Each row comes from the steps of one path. Every step used is in the known rows, and no mark comes twice. Write the path behind each row, first mark first.
In the rows, zero is written as 128.
Known rows:
puziko, dilol: [140 204 140 115 119 169 124 158 112 105  95 106 140 138 103 169 101 136
 151 148 144 118 137 130 119 143  99 166 108 164 109 128 151 102]
ravuk, nilib: [131 132 116 116 162 148 124 134 137  89 126 130  93  92 116 145 106  96
 143 141 142 106 163 118 135 149 107 116  79  96 104 145 158 132]
puziko, dilol, vumo, gibuk, boma, nilib: [117 196 144 117 141  71 183 108 155 113 128 180 207 126 101 196 118  93
 179 133 153 145 115 145 173 145 105 123  15 121  94 106 149 122]
ravuk, relup, riku, vupoz, nilib, vumo: [114  62 108 170 107 112 105 151 100  34 170 142  99 120  83  51  84 146
 121 139  65  67 148 110  97 109 174 142 202 128 252 120  92 156]
nilib, vumo, gibuk: [ 18 135 146  96 146 192 134 100 126 120 160 120 162 137 101 178 146 103
 146 128 184 105 131 119 113 123 127 107 115  89 122 128  98 148]
boma, nilib: [161 149 129  96 134 128 120 146 106  95 105 128 129 117 141 144  98 120
 130 136 146 153 127 114 145 174 131 141 108  97  82 140 151 173]
gibuk, boma, nilib, vumo: [ 83 131 129 138 139  93 131 128 145 105 148 149 156 126 131 154  88  83
 121 151 138 128 126 108 158 183 119  93 145  59 139 137 100 141]
nilib, boma: [128 188 165 140 116 148 100 116 103 174 127 137 104 126 105 148 134 144
  99 156 158 108 146 133 121 141 123 144  94 160 173 138 138 136]
gibuk, boma, nilib, vupoz: [176 119 130 132 122  57 132  88 132 178 100 148 160 127 163 139 111  92
 111 141  92 162 156 149 162 140 123 117 148 107  92 143 140 120]
vumo, gibuk, boma, nilib, relup, ravuk: [110  91 129 139  89  96 134  93 143 105  84 127 174 168 148 161 115 109
 149 144 196 127 130 124 177 148 113  87 151  69  99 128  98 143]
riku, vupoz, nilib, relup, boma: [154  61 108 145  91 123 139 202 143 103 131 119 156 154 173  81 161 157
 160 119  92 143 105 142  94 118 140 147 175 163 154  87 141 134]
relup, boma, nilib: [171 147 158  86 141 104 140 144 112  95 115 110 140 124 138 146 117 130
 131 128 142 190 115 133 154 168 127 151  95 137  90  85 153 154]
vumo, gibuk, boma, nilib, relup: [102 118 123 100  95 106 144 101 146 131  90 158 196 149 157 142 129  85
 181 150 165 155 144 132 163 146  88 102 116  55  94 147 131 147]
puziko, dilol, vumo: [142 208 134 108 134 180 140 158 151 103 165 157 137 127  80 174 119 119
 155 120 123 108  86 131  97 123 125 162  46 177 106 114 156 124]
nilib, vupoz: [154 121 137 109 125 154 119 103 115 184 128 119 124 126 132 137 146 117
 103 131 103 128 142 149 106 106 139 139 156 150  85 137 143 130]
boma, gibuk: [121 178 139  82 156 165 133  91 115 171 112 121 125 107 128 126 125 153
 112  93 137 143 109 127 116 134 110 131 113 140  89 143 127 124]
gibuk, boma, nilib: [142 152 134 131 135  84 129 110 132 123  98 153 148 110 145 148  93 110
 126 151 137 158 147 131 174 178 123 131 104  91 112 136 133 134]
dilol, vumo, nilib, boma, gibuk: [ 88 176 138  84 161 129 139 100 122 231 179 163 113 101  95  99 193 131
 100 103 152 138  70 141 135  78 139 129  33 176 139 149 117 121]
riku, vupoz: [150 120 108 139 174 164 115 154  88 152 131 134 115  97 134 128 120 152
  91 127 123 121 143 136  99 130 158 156 143 149 112 142 132 144]
relup, boma, gibuk: [133 184 174  69 160 150 145  98 124 173 117  93 148 116 129 124 152 174
 108  88 142 174  99 144 121 123 111 138  95 180  93  91 126 114]
relup, boma: [131 162 169 107 148 159 125 128 114 133 137 114 132 121 118 138 146 155
 119 121 143 161 127 147 122 135 137 152  90 168 121  74 140 137]
nilib, relup, riku: [140 108 142 132 100 177  72 128 105 106 147 116  96 160 106  83 103 140
 137 138 119 116 139 112  60 117 126 126 166  99 155 140 118 129]
relup, ravuk: [128 130 145 147 135 165 107 118 105 105 123  93  89 130 111 160 110 168
  87 130 177 104 117 125 135 143 164 134 152 145 117 110  95 147]
vupoz, nilib: [112 138 131 128  99 132 132 135 140  87 107 121 117 129 134 111 129 144
 151 129 111 138 122 123 138 150 135 150 117 130 142 109 139 161]
dilol, vumo: [115 159 130 107 157 185 135 129 143 124 186 175 108 109  91 144 142 118
 121 115 129 115  84 129  86 119 155 138  43 148 105 124 141 173]
vumo, gibuk, boma: [ 56 174 158 119 146 141 135  54 129 165 106 144 171 108 120 176 150 116
 126 142 161 136 175 154 158 119 125 123  64 109 118 113 116 117]
dilol, puziko: [101 156 129 131  91 200  97 115 121 100 158  98  95 109 103 137 110 164
  78 138 131 110 139  96 126 119 128 130 104 110 107 115  96 127]
relup, ravuk, nilib, vumo: [ 83  80 105 160 166 141 124 157 161  44 166  89  79 127  89 168  79  98
 111 140 176  51 125  94 140 167 128  66 166  81 151 131  93 123]
gibuk, boma, nilib, vupoz, riku: [158 126 116 195 140  42 156  71 163 152  91 150 136 107 181 168 116  97
 111 129  60 166 174 109 166 116 139 119 164  98 104 159 156 113]
ravuk, relup, boma, nilib, vupoz: [211 113 143  68  93  78 145 114 120 121 107 146 163 121 126 108 117 105
 124 132  87 166 147 157 161 120 134 160 125 173 102 105 166 151]

Which path is each row?
[188 112 138 151 144  52 165 102 148 131 106 114 138 123 177 161 138 123
 122 105  67 198 145 117 146 103 144 152 159 132  85 113 175 134]  relup, boma, nilib, vupoz, riku
[183  61 105 149 148 104 132 110 140 113 118  95  76 129 119 155 108 116
  95 125 127  93 152 135 149 126 138  90 179 125  96 138 126 100]  relup, ravuk, nilib, vupoz
[113 220 134  85 138 111 142 133 128 208 152 149 141 118  85 136 176 133
 129 105 150 134  65 144 147  84 106 144  35 204 138 153 126  73]  puziko, dilol, vumo, nilib, boma, gibuk
[106 115 104 146 153 113 141  98 131 181 120 115 105  90 159 146 185 105
 124 119  76 152 171 120 155  58 180 153 154 130  96 162 145 101]  vumo, nilib, vupoz, riku
[139 100 106 155 137 119 133 173 113 103 115 128 117 108 160 102 133 160
 132 123  96 125 125 134 126 134 156 158 156 147 142 117 137 151]  riku, vupoz, nilib
[103 120 127  42 117 152 129 146 131 190 122 103 161 132 150  82 200 130
 149 100 139 181  91 139 134  95 106 129 122 156  82 126 116  89]  vumo, nilib, relup, boma, gibuk
[157 114 122  68 140 143 155 152 176 131 120 115 138 136 139  94 139 113
 170 105 137 133 115 119 116 134  57  91 107 117 101 137 142  88]  ravuk, nilib, relup, boma, gibuk
[150 132 130 159 132  80 140 126 115 191 102 125 125 129 144  85 145 193
  99 104 112 125 107 140 133 122 111 136 157 183 194 146 122 125]  riku, vupoz, nilib, boma, gibuk
[129  88 124 152  57 132  87 139 127  63 122 112 100 178 122  60 112 148
 177 132  84 125 128 108  84 120 126 123 176  97 183 115 132 134]  vupoz, nilib, relup, riku
[ 78 109 105 126 167 163 133 164 158  63 172 124  96 111 100 151  97  74
 144 147 146  72 142  90 125 166 111  82 123  64 142 154 121 123]  ravuk, nilib, vumo
[141  95 124 137  87 191  99 149 132 101 115  99 100 168 129 131 114 142
 122 136 164  86 102 114 102 131 136 117 183 125 118 135 104 133]  nilib, relup, ravuk
[136 125 114 122  84 106 113 148 150 124  98 158 158 147 160 120 102  86
 156 154 131 143 129 118 143 167  97 114 135  71 109 160 136 136]  gibuk, boma, nilib, relup
[135  49  83 131 142 149  69 168  63 143 159 113  96 116 128  45 147 132
 118 132 109 133 153 130  81  77 167 144 198 102 142 152  97 112]  vumo, nilib, relup, riku, vupoz
[151 124 122 191 109  96 128 153 100 147 120 139 113 132 144 105 142 165
 101 143 109 104 130 144 131 134 140 155 146 178 215 128 123 143]  riku, vupoz, nilib, boma
[117 129  95 119  90 158 115 198 154  94 163 118 126 165  94 146 154 109
 159 119 158  94  57 134 130  84 149 140 106 166 100 135 110  92]  puziko, dilol, vumo, nilib, relup, ravuk
[122 164 154 164  84 104 119 132 124 130 120 129 110 150 125 115 138 155
 129 152 120 120 132 132 140 150 123 145 116 154 210 109 136 142]  vupoz, nilib, boma
[134 132 120 174 138 131 144  89 150 161 110 116 104 108 150 172 143 129
 109 117  63 131 167 109 110  83 146 138 165 138 102 156 161 119]  nilib, vupoz, riku
[167  71 113 161 132 171  73 153  80 122 157 126  97 136 121  71 111 155
 117 125 105 105 142 130  39 102 150 130 207 110 150 147 114 134]  nilib, relup, riku, vupoz
[ 25  81 114 180 144  89 168 117 150 118 149 145 184 127 145 143 149 119
 144 136 123 103 141 142 145 124 149  98 157 100 190 108  83 124]  riku, vupoz, nilib, vumo, gibuk, boma
[157  79 116 119 117 109 159 174 143 143 116 110 166 155 180  58 166 180
 157  87  89 159  73 137  99 110 105 131 180 171 130 109 121 115]  riku, vupoz, nilib, relup, boma, gibuk
[ 28  84 129 174 167 101 150  89 175  81 154 118 129 126  91 192 105  80
 127 150 205  55 163 121 181 139 124  43 128  55 163 110  67  91]  relup, ravuk, nilib, vumo, gibuk, boma
[132 206 168 111 132 139 114  83 108 215 108 129 113 123 114 119 140 164
  82 119 156 124 113 134 120 131  88 132 106 169 154 154 121 117]  nilib, boma, gibuk
[171 104 149 224 117  73  96 124  66 132 141 128  74 134 107  73 118 196
  90 136  86 113 151 141  98 118 165 143 170 154 252 102 117 131]  relup, riku, vupoz, nilib, boma
[194 110 121  97 120  92 137 115 108 146  96 120 135 130 153 132 119 106
 117 121 102 165 138 134 143 144 130 131 163 117  60 150 156 162]  boma, nilib, vupoz
[150  97 119 101 122 154 127 176 169  94 144 127 126 145 127 116 131  92
 182 142 135 124 135 116 116 148  85 105  95 102 118 115 157 108]  ravuk, nilib, relup, boma
